Every row comes from one small tree of marks. Brackets hold a mark, then the marks that hang from it, in alphabetical order. Every link used is in the known rows. Which tree was each row made from?
Known rows
{Y {X {W K}}}: [-6.37,  1.46,  2.10,  0.19, -0.15,  2.27,  1.24, -0.50, -0.82, -3.75,
  1.93,  0.79, -0.14, -1.74,  1.78, -3.02, -0.21,  1.80,  1.27,  5.72,
 -2.23, -1.34, -2.43, -0.45,  3.80,  1.64]
{X W}: [-2.66,  1.56,  0.71,  2.62, -0.45,  2.20, -1.63, -3.88, -2.92,  0.18,
  1.85,  0.07, -2.00,  1.38, -2.38,  0.42, -0.06,  2.23,  0.78,  0.05,
  1.57, -1.09, -1.43,  0.27, -1.38,  3.95]
{K U {X Y}}: [ 1.67,  1.17,  2.57,  0.43, -1.56,  3.18, -0.67, -3.99, -2.13, -3.17,
  4.15, -2.57, -1.61, -0.40, -0.91, -5.10, -6.13,  1.02,  3.20, -0.38,
  0.98,  0.96,  3.31,  1.55,  4.54,  2.89]
{U {K X} T}: [ 4.17, -2.28,  0.72, -1.70, -3.15, -2.67, -0.39, -0.72, -2.92,  0.88,
 -1.26, -6.17,  1.59, -3.05,  5.79,  0.16, -1.46, -3.69,  3.70,  4.56,
 -3.36,  3.58,  0.16,  4.19,  4.72, -5.03]
{X {W {K U}} Y}: [-3.11,  0.91,  0.01,  2.00, -0.72,  3.09,  1.74, -7.41, -3.45, -2.39,
  0.82, -2.28, -1.29, -1.27, -2.35, -6.08, -6.35, -0.67,  2.04,  1.11,
 -1.00, -2.01,  1.38, -0.39,  3.08,  5.63]
{X {W {K {U T}}} Y}: [-1.37,  0.07, -0.18,  2.48, -1.72,  1.99,  2.08, -7.23, -3.86, -2.29,
 -0.42, -5.22, -0.89, -1.02, -1.57, -5.75, -4.83, -2.51,  2.74,  1.06,
 -2.52, -2.40,  2.74,  1.11,  4.39,  4.55]
{T {K {X Y}} U}: [ 1.47, -2.39, -2.06, -7.14,  0.30,  3.74, -0.64, -3.58, -2.13, -0.20,
 -5.17, -0.95,  2.29, -4.72, -1.90, -7.18, -6.24, -1.06,  6.03,  2.89,
 -2.52,  3.15,  5.50, -1.56,  2.02, -1.85]
{X W Y}: [-2.75,  2.77,  0.31,  3.03,  0.04,  2.49, -1.27, -7.93, -5.49, -2.20,
  1.14, -2.43, -2.58,  0.53, -4.71, -1.22, -1.44,  3.15,  1.60, -0.76,
  0.62, -1.58,  0.19,  0.70, -1.86,  5.72]
{Y {X {W {K U}}}}: [-6.08,  0.98,  2.66,  1.00, -0.57,  3.36,  1.62, -0.96,  0.26, -3.54,
  3.70,  0.50, -0.53, -1.67,  2.40, -5.71, -2.61, -0.54,  0.69,  4.47,
 -1.53, -0.92, -0.74, -0.21,  6.17,  2.84]
{W {K {U T} X}}: [ 2.93, -2.27,  1.64, -1.36, -3.16,  0.62,  2.38,  0.90,  0.20, -1.13,
  0.52, -3.19,  1.43, -1.74,  3.94, -5.09, -5.15, -3.32,  4.28,  3.86,
 -2.57,  0.29,  2.65,  1.38,  8.89, -1.62]
{W X}: [-3.96, -0.30,  4.19, -0.65, -0.35,  0.58,  0.36,  1.16,  0.95, -3.23,
  1.92, -0.25, -1.80, -4.27,  3.04, -0.90,  0.39,  1.47,  0.36,  6.10,
  0.44, -2.19,  1.07, -2.92,  1.40, -1.06]
{W {K U}}: [-0.25, -1.98, -0.20, -1.01, -0.74,  0.64,  3.48,  0.66,  2.34, -0.21,
 -0.20,  0.07,  1.37, -2.09,  2.64, -5.64, -5.39, -4.25,  0.61,  2.09,
 -1.79, -0.51,  1.41, -1.19,  5.56, -0.11]
{U {K W {X Y}} T}: [ 5.51, -0.51,  0.89,  0.62, -1.65,  1.91, -0.68, -3.52, -4.25,  0.49,
 -0.55, -7.84,  0.82, -2.00,  4.30, -2.03, -3.57, -3.04,  5.40,  4.03,
 -5.08,  3.08,  0.71,  5.26,  5.37, -4.84]
{W {K U} {X Y}}: [-4.38, -1.24,  3.52, -1.26, -0.66,  1.48,  3.96, -1.80,  1.06, -5.40,
  0.94, -2.23, -1.07, -7.04,  3.49, -7.76, -6.34, -1.84,  1.66,  7.55,
 -2.35, -3.16,  3.93, -3.78,  6.53,  0.40]
{T {K X}}: [ 1.68, -1.55,  0.33, -3.82, -0.79,  2.45, -2.04, -0.78, -0.51,  0.62,
 -1.04, -0.08,  1.29, -1.90, -0.26, -1.50, -2.96,  0.73,  4.51,  3.13,
 -0.52,  2.76,  1.43,  0.08,  1.02, -2.17]
{K {U T} W {X Y}}: [ 5.33,  1.03,  3.12,  3.25, -1.53,  6.48, -0.62, -3.44, -2.26, -1.37,
  3.89, -6.13, -1.48,  1.91,  0.67, -5.58, -5.07, -1.34,  5.04, -0.22,
 -1.95,  0.68,  3.87,  4.08,  7.21,  0.29]
{U {K {X W}} T}: [ 2.06, -1.12,  1.43,  0.36, -3.48, -0.77, -1.76, -3.94, -5.48,  0.91,
  0.27, -6.12,  0.08, -1.92,  3.71,  0.55, -1.42, -2.04,  4.14,  4.45,
 -2.04,  2.85, -0.91,  4.55,  3.52, -1.76]
{U T}: [ 2.28, -1.14, -0.26,  0.63, -1.42, -1.41,  0.48, -0.15, -0.90,  0.20,
 -1.66, -4.00,  0.42,  0.41,  1.26,  0.64,  2.19, -2.51,  0.88, -0.18,
 -2.00, -0.43,  1.85,  1.89,  1.76, -1.58]

Which tree is each row?
[-1.66,  0.01,  5.20,  2.80,  0.51,  6.59,  0.63,  1.22,  3.32, -0.93,
  5.20, -0.57, -2.61, -1.58,  4.07, -5.56, -3.97, -1.76,  0.55,  3.82,
  0.25, -1.57,  2.31, -1.64,  5.28, -0.80]
{K U {W X}}
[ 1.07, -1.19,  1.72, -1.90, -2.11,  1.93,  1.98,  0.79,  0.92, -1.31,
  1.95,  0.15,  0.97, -2.09,  2.98, -5.53, -6.82, -1.15,  3.65,  4.09,
 -0.89,  0.60,  1.12, -0.34,  7.44, -0.33]
{W {K U X}}
[ 4.25, -1.28,  0.34, -1.44, -2.77, -2.34, -0.30, -3.98, -5.02, -1.14,
 -1.67, -7.92,  1.09, -3.86,  3.83, -1.04, -2.56, -3.06,  4.49,  3.86,
 -4.22,  3.20,  1.46,  4.54,  4.32, -3.62]
{U {K {X Y}} T}
[-4.50, -0.81,  3.00, -2.27, -0.21,  0.19,  3.36, -1.35, -0.26, -5.78,
 -1.10, -1.95, -0.53, -7.36,  2.69, -4.42, -3.58,  0.97,  2.55,  9.08,
 -3.15, -3.61,  1.68, -3.99,  3.92, -1.12]
{W K {X Y}}
[-1.96,  1.00,  4.73,  3.15,  0.82,  6.93,  0.78, -2.02,  1.43, -3.05,
  4.69, -2.37, -3.10, -2.35,  2.06, -6.72, -5.06, -1.03,  1.34,  3.26,
 -0.56, -1.88,  3.51, -1.36,  4.83,  0.66]
{K U {W {X Y}}}
[ 1.51, -2.77, -1.15, -5.54, -0.91,  0.01,  0.23, -0.26, -1.37,  1.54,
 -3.17, -0.89,  2.66, -5.47,  4.35, -5.04, -5.42, -3.57,  3.31,  4.31,
 -2.28,  4.66,  1.57,  0.27,  4.06, -4.22]
{T {U {K X}}}
[-2.39, -3.24,  3.77, -1.10, -2.18,  0.07,  4.18,  2.00,  2.61, -3.24,
  0.11, -3.39,  0.10, -5.92,  6.63, -5.90, -3.28, -4.85,  1.75,  8.14,
 -3.06, -3.03,  3.93, -2.45,  8.35, -2.45]
{W {K {U T}} X}
[ 3.24,  1.10,  3.70,  2.34, -0.57,  7.44, -1.33,  0.22,  0.91,  0.59,
  6.08, -0.31, -1.51,  2.32,  1.72, -4.71, -5.61,  0.28,  3.45,  0.46,
  0.75,  1.56,  1.05,  1.96,  6.16, -0.01]
{K U W X}
[-4.45,  0.25,  2.58,  1.36, -1.63,  2.43,  2.02, -0.98, -0.22, -3.40,
  2.45, -2.42, -0.16, -1.22,  3.26, -5.19, -1.05, -2.38,  1.17,  4.33,
 -2.99, -1.19,  0.64,  1.37,  7.18,  1.81]
{Y {X {W {K {U T}}}}}
[ 2.71, -1.39, -1.16, -3.59,  0.39,  3.92,  0.09, -2.79, -2.54,  1.28,
 -2.62, -2.57,  1.79, -4.48,  3.04, -6.94, -7.40, -2.92,  4.83,  3.88,
 -3.87,  4.17,  1.75,  0.92,  4.64, -4.00]
{T {U {K W {X Y}}}}
[ 1.47, -3.23, -3.01, -4.69,  2.31,  6.33,  0.31,  0.06,  2.20,  4.26,
 -5.73,  1.10,  2.90, -2.41,  0.06, -6.89, -4.66, -4.79,  3.20,  1.62,
 -3.46,  2.53,  3.62, -2.07,  1.52, -4.21]
{T {K W} U}
[-2.54, -2.09,  3.29, -0.79, -1.88,  0.48,  4.42, -1.69,  0.39, -5.34,
 -0.40, -5.41, -0.58, -6.73,  4.48, -7.24, -4.61, -4.00,  2.52,  7.35,
 -4.01, -3.45,  5.28, -2.24,  8.02, -0.87]
{W {K {U T}} {X Y}}
[ 1.85, -0.58,  0.30, -0.78, -2.13,  2.67, -2.24, -6.45, -5.40, -0.96,
 -1.98, -5.60, -0.23, -0.88, -2.33, -1.52, -1.59,  0.35,  6.07,  2.25,
 -1.94,  0.86,  3.01,  2.56,  1.16,  0.77]
{U {T {K {X W Y}}}}
[-0.11,  0.11,  1.57, -0.32, -1.92,  0.68, -2.20, -3.84, -4.62,  0.81,
  1.86, -2.14, -0.49, -2.36,  2.68, -0.28, -3.59,  0.58,  3.32,  4.60,
  0.01,  3.24, -2.69,  2.56,  1.69, -0.20]
{U {K {X W}}}
[-0.88, -1.09, -1.39, -4.98, -0.15,  5.71, -1.95, -6.63, -4.46, -0.13,
 -3.68, -0.93,  0.81, -3.63, -3.71, -6.81, -6.25,  0.88,  6.47,  2.90,
 -1.20,  2.45,  4.36, -1.36,  0.80,  1.30]
{T {K {X W Y}} U}
[ 3.39, -0.24,  1.26, -0.47,  0.18,  8.16, -1.37, -4.03, -0.40,  0.37,
  1.63, -2.23, -0.01, -0.48, -0.96, -7.03, -8.09, -1.48,  5.53,  0.99,
 -1.39,  2.75,  3.89,  1.22,  4.21, -0.52]
{T {K U W {X Y}}}
[-1.75, -2.62, -0.04, -4.86,  2.28,  7.17,  0.73, -1.98,  1.14,  0.08,
 -4.66, -0.81,  1.03, -6.49,  0.82, -8.71, -5.45, -2.86,  4.31,  5.95,
 -3.75,  0.53,  5.62, -4.26,  2.33, -3.82]
{T {K {W {X Y}}} U}
[ 3.69, -0.91,  2.98,  0.71, -3.17,  1.62, -0.49, -0.20, -0.75, -1.01,
  3.32, -4.09, -0.70,  0.73,  2.32, -3.20, -2.64, -2.08,  3.29,  0.24,
  0.09,  1.21,  3.55,  3.01,  6.56,  0.06]
{K {U T} X}
[-0.72,  1.47,  3.64,  2.52, -2.21,  4.96, -2.29, -3.74, -2.72, -0.85,
  6.24, -0.50, -2.87,  1.55, -0.75, -3.36, -4.64,  2.28,  3.11,  0.43,
  3.42,  0.73,  0.46,  1.67,  3.63,  5.00]
{K U {X W}}
[ 0.27, -0.12,  4.68,  3.68, -0.51,  5.46,  1.31, -2.14,  0.37, -2.82,
  3.25, -6.08, -2.69, -1.86,  3.26, -6.16, -3.07, -3.35,  1.99,  3.14,
 -2.39, -2.43,  5.05,  0.46,  6.47, -0.72]
{K {U T} {W {X Y}}}
[-1.27, -1.58,  2.21, -1.57,  1.27,  5.71, -0.56,  0.54,  2.45,  0.65,
 -0.70, -0.12, -0.14, -3.65,  2.22, -2.94, -2.29, -1.06,  2.93,  6.33,
 -1.81, -0.04,  1.83, -2.63,  1.19, -4.03]
{T {K {W X}}}
[-0.25,  0.17,  1.23, -0.47, -1.23,  6.06, -2.23, -7.57, -3.64, -0.94,
  1.80, -2.46, -1.21, -1.26, -3.37, -5.72, -6.99,  0.41,  4.99,  0.84,
  0.87,  1.74,  3.62,  0.87,  2.01,  3.85]
{T {K U {X W Y}}}
[-2.18,  1.60,  4.05,  2.05,  1.27,  5.39,  0.13, -1.66, -0.25, -3.18,
  2.38, -2.02, -2.74, -2.50,  1.36, -3.01, -1.81,  2.08,  2.02,  5.04,
 -1.46, -2.41,  1.23, -1.71,  2.03, -0.90]
{K {W {X Y}}}
[ 1.98, -0.11,  0.99,  0.71, -3.14, -0.49, -1.62, -7.11, -7.37, -1.02,
 -0.49, -7.92, -0.42, -2.71,  1.85, -0.86, -2.66, -1.23,  4.94,  3.76,
 -2.80,  2.33,  0.39,  4.82,  3.20, -0.32]
{U {K {X W Y}} T}
[ 3.86, -2.56,  0.17, -2.78, -2.19,  0.85, -1.31, -0.59, -1.33,  0.67,
 -2.68, -4.03,  1.56, -1.15,  0.94, -0.68, -0.47, -1.88,  4.98,  2.85,
 -2.45,  2.06,  3.04,  1.99,  2.67, -3.47]
{U {T {K X}}}
[-1.46, -2.05,  0.19, -3.35,  1.31,  3.29,  1.62, -2.11, -0.50, -0.07,
 -3.25, -2.69,  1.02, -7.61,  4.80, -7.59, -5.82, -4.56,  2.39,  6.65,
 -4.44,  1.70,  2.81, -1.90,  3.99, -4.74]
{T {U {K {W {X Y}}}}}
[ 5.70, -1.48,  1.32,  0.28, -2.06,  1.50, -0.87, -0.31, -2.22,  2.29,
  0.09, -5.97,  1.12, -1.36,  6.21, -0.79, -2.31, -3.84,  4.60,  4.57,
 -4.25,  3.66, -0.65,  4.94,  5.69, -6.24]
{U {K W X} T}
[ 4.33, -2.16, -0.75,  1.23, -0.72,  0.33,  0.65, -0.38, -0.83,  3.20,
 -2.23, -5.94,  1.65, -1.44,  5.72, -0.77, -1.03, -6.76,  1.68,  2.67,
 -5.15,  2.69, -0.34,  4.06,  3.77, -5.93]
{U {K W} T}
